What can hang from each mark
Q_761: Q_181 Q_488 Q_691
Q_691: Q_32 Q_174
Q_488: Q_32 Q_375 Q_761
Q_174: Q_181 Q_488
Q_181: Q_32 Q_761

Known rows, with every way that one mark hangs from another
Q_691[Q_32 Q_174[Q_181]]: [ 2.741  0.206 -0.140 -0.230  0.194  2.668  2.418 -0.558  2.043 -0.544
 -0.009 -0.316  0.828  1.218  0.450 -0.274 -1.274 -1.899  0.174 -0.182
  1.760 -0.183 -0.949  0.227 -0.396  0.307 -0.518  0.052]
Q_174[Q_181[Q_32 Q_761] Q_488[Q_375]]: [ 2.280 -0.947 -0.047 -0.138  0.015  1.664  0.887 -0.442  2.937  0.383
  3.134 -0.106 -1.521  1.868  0.475  1.027  0.323 -0.119 -0.341 -1.187
  6.544 -0.108  0.084  0.284 -4.002 -0.854  1.366  2.292]
Q_488[Q_32 Q_761[Q_181]]: [ 1.916  1.083  0.576 -0.816  0.704 -1.504  1.229  0.773  5.962 -0.016
  1.055  0.497  0.723  2.305 -0.099 -1.195 -0.626 -1.454  0.421  0.504
  1.182 -1.028 -0.097  0.469 -0.484  0.495  0.717 -2.881]
Q_174[Q_181[Q_32 Q_761[Q_691]] Q_488]: [ 0.711 -1.170 -0.149 -0.197 -0.270  2.561  0.618 -0.102  2.504  0.161
  0.785  0.231 -1.227  1.807  0.290  0.605 -0.296 -0.077  0.359 -1.168
  5.552  0.345  0.050  0.211 -2.927  0.111  1.078  2.661]
Q_181[Q_32]: [ 0.915  0.053  0.338 -0.050  0.088 -0.486 -0.721 -0.101  1.542  0.747
 -0.070 -0.688 -0.324  0.802  0.529 -0.488  0.171 -0.476 -0.015  0.482
  1.258 -0.196 -0.359 -0.510 -0.352  0.483 -0.500 -0.684]
Q_691[Q_174]: [ 1.925 -0.115 -0.812 -0.207  0.811  2.238  0.414 -0.684 -1.895 -0.383
  0.875 -0.030  0.542 -0.302  0.137  1.012 -0.427 -1.226  0.134  0.054
  0.731 -0.466 -0.675  0.270  0.107  0.276 -0.240  0.375]
Q_761[Q_181[Q_32] Q_488]: [-0.740 -0.034  0.031 -0.200  1.164 -0.943 -0.221  0.310  0.716 -0.125
 -0.299  0.587  0.038  1.972  0.296 -0.274 -1.724 -1.156 -0.004  1.249
  1.656 -0.219 -0.710  0.924 -0.193  2.608  0.529 -0.475]
Q_691[Q_32 Q_174]: [ 2.408  0.381 -0.125 -0.334  0.632  3.483  1.832 -0.440 -0.631 -0.468
  0.223 -0.688  1.180  0.246  0.552  0.211 -0.881 -1.783 -0.262  0.357
  0.902 -0.608 -1.057 -0.476  0.645  1.099 -0.532 -1.403]
Q_488[Q_375 Q_761[Q_691[Q_174]]]: [ 0.659 -0.015 -0.226 -0.556  1.892  2.754  0.733 -0.796 -0.885 -0.368
  2.657 -0.033 -1.774  0.005  0.277  1.721  0.877 -1.788  0.066  0.223
  3.372 -1.482 -0.729  0.134 -0.828  1.342  1.532 -1.850]
Q_691[Q_32 Q_174[Q_181 Q_488[Q_375]]]: [ 3.396 -0.166 -0.379 -0.199  0.453  4.124  3.088 -0.616  0.584 -1.026
  2.417  0.021  0.270  1.353  0.552  1.027 -1.103 -1.242 -0.308 -0.359
  4.660 -0.546 -1.259  0.724 -1.983  0.628  0.693  0.950]
Q_488[Q_32]: [ 2.254  0.593  0.424  0.032 -0.215 -0.329  0.421  0.748  2.726  0.319
  0.774  0.460  0.764  1.960 -0.151 -1.242  0.005  0.540  0.369  0.142
 -0.709 -0.574  0.173  0.523 -0.335 -0.605 -0.358 -1.299]
Q_488[Q_32 Q_375 Q_761]: [ 2.506  1.063  1.011 -0.378  0.907 -0.579  0.734  0.171  4.109  0.273
  3.535  0.100 -0.286  2.394  0.189 -0.226  1.034 -0.934 -0.086  0.182
  1.799 -1.707  0.079  0.468 -1.430 -0.325  0.966 -3.817]
Q_488[Q_761[Q_181]]: [-0.294  0.509  0.125 -0.836  0.902 -1.276  0.664  0.076  3.365 -0.388
  0.286 -0.013 -0.153  0.345  0.106  0.109 -0.593 -2.044 -0.038  0.318
  1.674 -0.461 -0.238 -0.108 -0.078  0.878  1.069 -1.509]
Q_174[Q_181[Q_32] Q_488[Q_375]]: [ 2.035 -0.839  0.027  0.140 -0.286  0.567  1.048 -0.330  2.978 -0.049
  2.727  0.207 -1.416  2.262  0.486  0.739 -0.240  0.470 -0.032 -0.473
  5.843 -0.110 -0.488  1.268 -3.657 -0.186  1.108  2.238]
Q_691[Q_32 Q_174[Q_181[Q_761] Q_488]]: [ 2.875 -0.157 -0.334 -0.352  0.293  4.606  2.835 -0.607  1.421 -0.924
  1.422 -0.159  1.009  1.049  0.521  0.929 -1.235 -1.894 -0.324 -0.893
  4.342 -0.064 -0.680 -0.086 -1.553  0.088  0.376  1.232]
Q_181[Q_32 Q_761[Q_488 Q_691]]: [-1.158 -0.319  0.289 -0.165  1.161  2.310 -1.370 -0.132 -0.410  0.610
  0.020 -0.164 -0.781  1.355  0.424  0.473  0.250 -1.282  0.004  0.177
  2.453 -0.366  0.195 -0.744 -0.514  1.921  0.492 -0.954]
Q_691[Q_32 Q_174[Q_181[Q_761]]]: [ 3.084  0.206 -0.220 -0.524  0.387  3.609  2.248 -0.686  2.187 -0.289
  0.285 -0.507  0.607  0.883  0.508  0.193 -0.951 -2.305 -0.059 -0.735
  2.241 -0.164 -0.466 -0.520 -0.685 -0.193 -0.236  0.123]
Q_181[Q_32 Q_761[Q_488 Q_691[Q_174]]]: [ 0.062 -0.451 -0.281 -0.273  1.701  3.659 -1.150 -0.573 -1.612  0.439
  0.534 -0.199 -0.463  1.217  0.514  1.177 -0.001 -2.075  0.134  0.244
  2.787 -0.678 -0.232 -0.481 -0.407  1.931  0.363 -0.625]
Q_761[Q_181 Q_488[Q_32] Q_691]: [-0.925 -0.284 -0.202 -0.244  1.233  1.124  0.901  1.280  0.304 -0.459
 -0.459  1.924 -0.389  2.683 -0.472 -0.660 -1.835  0.233  0.887  1.182
  0.815 -0.551 -0.511  1.822 -0.256  3.060  1.035 -0.497]
Q_761[Q_181[Q_32]]: [ 1.284 -0.396 -0.328 -0.620  0.344 -0.721  0.405  0.336  2.284  0.550
 -0.576 -0.339 -0.883  0.671  0.281 -0.345 -0.952 -0.390  0.168  0.842
  2.037 -0.086 -0.629 -0.144 -0.776  1.131  0.379  0.326]

Rows
[ 1.011  0.578  0.329 -0.878  0.867  0.025  1.292  0.918  4.657 -0.046
  0.169  0.750 -0.391  2.063 -0.238 -1.036 -0.483 -0.786  0.713  0.699
  1.576 -0.999 -0.224  0.581 -0.345  1.545  1.151 -2.579]
Q_488[Q_32 Q_761[Q_181 Q_691]]
[ 3.016 -0.623 -0.796 -0.042  0.230  2.215  1.035 -0.790  1.084 -0.496
  1.761  0.073  0.367  1.497  0.412  1.025 -1.080 -1.111  0.315 -0.380
  4.378 -0.189 -1.034  1.045 -1.837  0.114  0.231  2.315]
Q_691[Q_174[Q_181[Q_32] Q_488]]
[ 0.203 -0.382  0.097 -0.024  0.454  0.304  0.259 -0.404  2.023 -0.110
  1.362  0.586 -0.663  1.858 -0.044  0.290 -0.095 -0.933  0.114 -1.109
  2.654  0.070  0.648  0.683 -2.106 -0.925  0.891  1.231]
Q_174[Q_181[Q_761[Q_488[Q_375]]]]
[ 0.345  0.383  0.112 -0.185  1.088 -0.870  0.756  1.083  1.669 -0.443
  0.412  1.468  0.927  2.872 -0.286 -0.939 -1.858 -0.289  0.380  0.979
  0.228 -0.567 -0.339  1.733 -0.264  1.796  0.628 -0.915]
Q_761[Q_181 Q_488[Q_32]]
[ 1.537  0.533  0.815 -0.470  1.153  0.931  0.773  0.359  3.056  0.205
  2.798  0.424 -1.259  2.115  0.018 -0.303  1.103 -0.392  0.341  0.325
  2.235 -1.796 -0.086  0.533 -1.410  0.837  1.328 -3.567]
Q_488[Q_32 Q_375 Q_761[Q_691]]
[-2.659 -0.829 -0.607 -0.307  1.492  1.286  0.516  0.778 -1.931 -0.750
 -1.022  1.515 -1.013  1.074 -0.354  0.240 -1.774 -0.080  0.545  1.087
  1.216 -0.118 -0.687  1.376  0.125  3.364  1.402  0.479]
Q_761[Q_181 Q_488 Q_691]
[-1.218 -0.107 -0.122 -0.928  1.148  0.380  0.911  0.284  2.209 -0.369
 -0.549  0.353 -1.186  0.169 -0.074  0.143 -0.509 -1.404  0.339  0.412
  2.182 -0.452 -0.369 -0.026 -0.128  2.127  1.461 -1.238]
Q_488[Q_761[Q_181 Q_691]]
[ 2.337 -0.182  0.230  0.195 -0.876 -0.023  1.758  0.567  4.366 -0.552
  1.632  1.183  0.609  2.983 -0.214 -0.653 -0.906  0.948  0.459 -0.868
  3.128  0.170 -0.009  1.947 -2.593 -0.912  0.608  2.014]
Q_174[Q_181 Q_488[Q_32]]
[ 3.115 -0.284 -0.633 -0.100  0.271  1.182  0.502 -0.834  1.991  0.132
  0.499 -0.255  0.028  1.248  0.368  0.295 -0.645 -1.531  0.605 -0.250
  2.401 -0.253 -0.770  0.597 -1.054 -0.261 -0.435  1.262]
Q_691[Q_174[Q_181[Q_32]]]
[ 2.367  0.421 -0.211 -1.011  1.463  1.489  1.563  0.544  3.662 -0.268
  0.917  0.787 -0.074  1.995 -0.125 -0.209 -0.835 -1.636  0.776  0.674
  2.028 -1.407 -0.671  0.667 -0.206  1.759  1.057 -2.225]
Q_488[Q_32 Q_761[Q_181 Q_691[Q_174]]]
[ 0.294 -0.182 -0.037 -0.934  1.667  0.808  0.683 -0.003  1.943  0.367
  1.518 -0.214 -2.841  0.810  0.411  0.692  0.429 -1.307  0.064  0.910
  4.537 -1.229 -0.774 -0.086 -1.568  2.149  1.895 -2.013]
Q_488[Q_375 Q_761[Q_181[Q_32] Q_691]]
[-1.359 -0.158  0.164 -0.260  0.443  1.825  0.819  0.027 -0.273 -1.023
  1.355  0.553 -0.133  0.369  0.084  1.013 -0.134 -0.684 -0.130 -0.143
  3.345 -0.276 -0.406  0.378 -0.770  1.688  1.495  0.063]
Q_174[Q_488[Q_761[Q_691]]]
[-0.430 -0.552  0.204 -0.195  1.511  2.830 -1.286 -0.244 -1.104  0.798
  1.381 -0.198 -1.709  1.339  0.506  0.989  0.740 -1.093 -0.159  0.234
  3.381 -0.741  0.047 -0.502 -1.375  1.665  0.915 -1.250]
Q_181[Q_32 Q_761[Q_488[Q_375] Q_691]]
[ 0.921 -0.144 -0.030 -0.623  0.994  0.699  1.099 -0.048  1.576 -0.480
  3.351  0.020 -1.027  1.054  0.535  1.367 -0.154 -1.030 -0.648  0.283
  5.554 -0.906 -0.774  0.519 -2.266  1.512  1.976 -0.377]
Q_174[Q_488[Q_375 Q_761[Q_181[Q_32]]]]
[-1.110 -0.871 -1.279 -0.388  2.045  3.134  0.959  0.116 -3.395 -1.015
 -0.407  1.524 -0.559  0.880 -0.234  1.162 -2.129 -1.072  0.682  1.117
  1.764 -0.529 -1.170  1.619  0.234  3.602  1.281  0.868]
Q_761[Q_181 Q_488 Q_691[Q_174]]
[-0.589 -0.591 -0.422 -0.738  0.649  2.535  2.198  0.809  0.480 -0.167
 -1.998  0.292 -1.420  0.083 -0.006 -0.442 -1.308  0.305  0.296  0.923
  1.599 -0.004 -0.865 -0.275  0.055  2.824  0.927 -0.156]
Q_761[Q_181 Q_691[Q_32]]
[ 1.028 -0.773 -1.163 -0.825  1.218  5.104  3.043  0.412 -1.697 -0.930
 -0.326  0.562 -0.788  0.134  0.136  0.942 -2.016 -0.541  0.139  0.829
  3.752 -0.376 -1.571  0.307 -0.382  3.429  1.289  1.051]
Q_761[Q_181 Q_691[Q_32 Q_174[Q_488]]]
[ 2.208  0.622  0.300 -0.547  0.796  1.256  1.194  0.123  4.548 -0.272
  1.071  0.707  0.229  2.650 -0.109 -0.672 -0.159 -1.716  1.059 -0.041
  1.855 -1.195 -0.359  0.835 -0.555  0.641  0.458 -2.036]
Q_488[Q_32 Q_761[Q_691[Q_174[Q_181]]]]
[ 2.492 -0.623 -1.003 -0.047  0.259  2.501  1.674 -0.644  0.071 -1.074
  1.680  0.654  0.556  0.923  0.062  1.403 -1.179 -0.731  0.238 -0.719
  3.567 -0.038 -0.791  1.329 -1.507 -0.180  0.537  2.965]
Q_691[Q_174[Q_181 Q_488]]
[ 1.903  0.278  0.240 -0.901  1.481  0.858  1.560  0.751  3.703  0.170
  2.496  0.679 -1.787  2.167 -0.113 -0.123  0.259 -0.248  0.475  0.697
  3.123 -1.684 -0.394  0.734 -1.715  1.464  1.873 -3.043]
Q_488[Q_32 Q_375 Q_761[Q_181 Q_691]]
[-0.258 -0.988 -1.365 -0.463  2.532  3.798  1.222  0.114 -4.139 -0.889
  1.315  1.464 -1.765  1.050 -0.145  1.760 -1.501 -0.681  0.434  1.187
  3.003 -1.054 -1.335  1.703 -0.754  3.525  1.821  0.600]
Q_761[Q_181 Q_488[Q_375] Q_691[Q_174]]
[ 0.534 -0.010  0.478 -0.138  1.262  1.270 -1.217 -0.495  0.174  0.816
  1.961 -0.466 -0.630  1.489  0.658  0.748  0.644 -1.526 -0.619  0.037
  2.905 -0.731  0.195 -0.564 -1.417  0.602  0.491 -1.394]
Q_181[Q_32 Q_761[Q_488[Q_375]]]
[ 0.699 -0.001 -0.452 -1.049  1.676  1.543  0.546 -0.313  1.766 -0.121
 -0.071 -0.174 -1.091  0.618  0.360  0.643 -0.584 -2.528  0.532  0.794
  3.287 -0.959 -1.003 -0.242 -0.062  2.542  1.020 -1.465]
Q_488[Q_761[Q_181[Q_32] Q_691[Q_174]]]
[ 1.139 -0.585  0.133  0.174 -0.660  0.008  0.769 -0.135  3.409 -0.210
  0.951  0.213 -0.253  2.202  0.348  0.000 -0.844 -0.041  0.184 -0.569
  4.592  0.393 -0.441  0.983 -2.553 -0.053  0.431  2.449]
Q_174[Q_181[Q_32] Q_488]
[ 2.134  0.397 -0.028 -0.316  0.753  3.551  1.913 -0.729  1.411 -0.613
  0.536 -0.155  1.125  1.702  0.512  0.200 -1.255 -2.718 -0.085 -0.481
  2.195 -0.202 -0.521 -0.015 -0.495  0.560 -0.165 -0.054]
Q_691[Q_32 Q_174[Q_181[Q_761[Q_488]]]]
[-0.645  0.003  0.103 -0.958  1.129  0.104  0.359  0.160  3.058  0.107
 -0.497 -0.180 -1.386  0.743  0.262 -0.128 -0.397 -1.681  0.374  0.734
  2.961 -0.535 -0.626 -0.332 -0.114  2.357  1.254 -1.733]
Q_488[Q_761[Q_181[Q_32] Q_691]]
[-0.773 -0.357 -0.713 -0.493  1.945  3.935  2.001  0.378 -2.521 -1.089
 -0.915  1.018 -0.105  1.265  0.086  0.522 -2.475 -1.511  0.291  1.435
  1.911 -0.587 -1.504  0.982  0.577  4.316  0.950 -0.524]
Q_761[Q_181 Q_488 Q_691[Q_32 Q_174]]
[-0.361 -0.184  0.174  0.019  0.144 -0.025  0.086 -0.294  2.569 -0.104
  0.362  0.624  0.052  1.713 -0.100  0.084 -0.451 -0.970  0.272 -1.059
  1.755  0.424  0.688  0.615 -1.445 -0.716  0.503  1.268]
Q_174[Q_181[Q_761[Q_488]]]
[ 1.032 -0.697 -1.055 -0.872  1.181  4.291  2.515  0.362 -1.086 -0.452
 -1.296  0.255 -1.087 -0.078  0.087  0.344 -1.667 -0.724  0.439  0.943
  2.133 -0.449 -1.440 -0.035  0.292  3.012  0.829  0.135]
Q_761[Q_181 Q_691[Q_32 Q_174]]
[ 0.649 -1.133 -1.069 -0.097  0.532  3.855  1.366 -0.281 -1.644 -0.871
  0.392  0.890 -0.949  0.599 -0.188  1.043 -0.901 -0.002  0.818 -0.376
  3.475 -0.010 -0.824  1.160 -1.198  1.113  0.919  2.531]
Q_761[Q_691[Q_174[Q_181 Q_488]]]
[ 2.327 -0.154 -0.973 -0.625  1.549  2.957  1.706 -0.524 -0.985 -1.017
  3.560  0.268 -0.152  0.159  0.334  2.349 -0.625 -1.806 -0.388  0.131
  4.631 -1.110 -1.142  0.774 -1.544  1.007  1.585  0.421]
Q_691[Q_174[Q_488[Q_375 Q_761[Q_181]]]]
[-0.498  0.349  0.779 -0.576  1.154  1.880  1.208 -0.195  0.938 -0.178
  1.620 -0.340 -1.682  0.546  0.433  0.407  0.863 -1.323 -0.299  0.411
  2.777 -1.244 -0.607 -0.452 -0.733  1.779  1.486 -3.327]
Q_488[Q_375 Q_761[Q_691[Q_32]]]
[ 0.972  0.133  0.020 -0.172  1.449 -0.208  1.081  0.880  0.884 -0.203
  2.219  1.465 -0.174  2.825 -0.152 -0.196 -1.215  0.072  0.093  1.122
  1.367 -1.025 -0.477  1.914 -1.324  1.710  1.091 -1.166]
Q_761[Q_181 Q_488[Q_32 Q_375]]
[-1.160 -0.895 -0.384 -0.336  1.895  1.537  0.140  0.446 -1.412  0.071
  0.546  0.941 -2.454  1.738  0.176  0.513 -1.092 -0.164  0.357  1.564
  3.394 -0.818 -1.033  1.173 -1.302  3.874  1.607 -0.386]
Q_761[Q_181[Q_32] Q_488[Q_375] Q_691]
[ 2.704 -0.702 -1.046 -0.287  0.419  3.500  1.467 -0.812  0.445 -0.786
  2.013  0.383  0.446  0.640  0.111  1.740 -0.817 -1.289  0.098 -1.261
  4.313 -0.033 -0.303  0.684 -1.884 -0.705  0.711  2.816]
Q_691[Q_174[Q_181[Q_761] Q_488]]
[-2.096 -0.461 -0.031 -0.176  1.183  2.756 -0.726 -0.015 -2.174 -0.150
  0.080  0.572 -0.498  0.420 -0.133  0.834  0.101 -0.825 -0.004 -0.260
  1.032 -0.156  0.505 -0.178 -0.190  1.299  0.947  0.012]
Q_181[Q_761[Q_488 Q_691]]
[ 0.737  0.297  0.227 -0.706  1.767  3.483  1.531 -0.675 -0.109 -0.466
  2.277 -0.393 -1.338  0.320  0.579  1.020  0.563 -2.255 -0.210  0.462
  3.360 -1.572 -1.006 -0.301 -0.574  1.853  1.311 -2.953]
Q_488[Q_375 Q_761[Q_691[Q_32 Q_174]]]
[ 2.892  0.017 -0.525 -0.174  0.841  2.219  0.718 -0.526  1.784 -0.318
  1.442  0.632  1.003  2.206  0.002  0.518 -0.784 -1.811  0.533 -0.726
  1.858 -0.468 -0.006  0.960 -1.147 -0.601  0.045  0.885]
Q_691[Q_174[Q_181[Q_761[Q_488[Q_32]]]]]
[ 1.447 -0.065  0.532 -0.138  0.232 -0.317  1.027 -0.538  4.729 -0.252
  3.297  0.026 -1.127  2.506  0.595  0.535  0.045 -1.165 -0.116 -0.551
  6.393 -0.475 -0.495  0.918 -3.422  0.147  1.486  0.478]
Q_174[Q_181[Q_32] Q_488[Q_375 Q_761]]
[-0.045 -1.024 -0.670 -0.679  0.691  1.381  0.472  0.574  0.878  0.533
 -1.471  0.146 -2.295  0.376  0.058 -0.134 -0.835  0.319  0.665  1.008
  2.643 -0.106 -0.797 -0.031 -0.703  2.626  0.898  0.521]
Q_761[Q_181[Q_32] Q_691]
[-1.909 -0.012  0.481 -0.228  1.045  3.366  0.199  0.071 -1.320 -0.219
 -0.403  0.231 -0.141  0.778  0.161  0.223 -0.229 -1.187 -0.209 -0.123
  1.144 -0.186  0.248 -0.602  0.000  1.827  0.684 -1.117]
Q_181[Q_761[Q_488 Q_691[Q_32]]]
[-0.116 -0.482 -0.281 -0.268  1.676  1.638  1.236  1.165 -0.669 -0.296
  1.081  1.830 -1.554  2.651 -0.370 -0.163 -1.179  0.783  0.652  1.323
  1.979 -1.094 -0.681  1.986 -1.224  3.078  1.830 -0.875]
Q_761[Q_181 Q_488[Q_32 Q_375] Q_691]
[ 2.383  0.231 -0.261 -0.200  0.550  4.344  2.320 -0.378 -1.429 -1.077
  1.415 -0.295  1.451  0.416  0.630  0.937 -1.176 -1.424 -0.600  0.184
  2.637 -0.467 -1.324 -0.028 -0.118  1.475  0.055 -0.056]
Q_691[Q_32 Q_174[Q_488]]
[ 4.428 -0.321 -0.761  0.018  0.520  2.689  2.186 -0.300  1.063 -0.653
  3.522  0.904  0.143  2.220  0.054  1.063 -0.794 -0.092  0.387 -0.562
  4.116 -0.830 -0.766  1.832 -2.503 -0.610  0.763  1.880]
Q_691[Q_174[Q_181 Q_488[Q_32 Q_375]]]
[ 0.259  0.538  0.320 -0.855  0.938 -1.577  0.190  0.024  4.396  0.201
  0.236 -0.444 -0.336  0.959  0.460 -0.201 -0.444 -2.311 -0.089  0.576
  2.453 -0.564 -0.465 -0.308 -0.277  1.313  0.777 -1.995]
Q_488[Q_761[Q_181[Q_32]]]
[ 1.099  0.817  0.678 -0.184  0.201  0.127  1.016  0.467  2.931 -0.702
  2.521  0.656  1.388  2.075  0.105 -0.063 -0.236 -0.711 -0.209 -0.138
  2.475 -0.772 -0.134  0.819 -1.101  0.319  0.924 -1.325]
Q_174[Q_488[Q_32 Q_761]]
[ 2.060  0.305  0.231 -0.585  0.815  0.689  1.937  0.560  2.669 -0.518
  3.911  0.773 -0.191  2.234  0.101  0.540 -0.337 -0.306 -0.343  0.246
  4.581 -1.268 -0.467  1.120 -2.360  0.795  2.058 -1.073]
Q_174[Q_488[Q_32 Q_375 Q_761[Q_181]]]
[ 0.863 -1.107 -1.144 -0.151  1.100  4.868  1.102 -0.266 -4.218 -0.627
  1.778  0.661 -1.424 -0.225 -0.009  2.015 -0.100  0.354  0.249  0.132
  3.442 -0.771 -1.001  0.724 -1.065  1.753  1.278  1.435]
Q_761[Q_691[Q_174[Q_488[Q_375]]]]
[-0.119  0.115  0.199 -1.005  1.559  1.607  1.987  0.149  1.804 -0.245
  1.166  0.027 -2.220  0.498  0.320  0.423 -0.055 -1.309 -0.199  0.774
  3.656 -1.178 -0.871 -0.319 -1.155  2.434  1.966 -2.707]
Q_488[Q_375 Q_761[Q_181 Q_691[Q_32]]]
[-0.484 -0.006  0.379 -0.329  0.887  2.840  1.709 -0.021 -0.434 -0.859
  2.816  0.211 -0.958  0.640  0.413  1.221  0.255 -0.554 -0.609  0.099
  4.549 -0.940 -0.736  0.194 -1.552  2.077  1.902 -1.187]
Q_174[Q_488[Q_375 Q_761[Q_691[Q_32]]]]
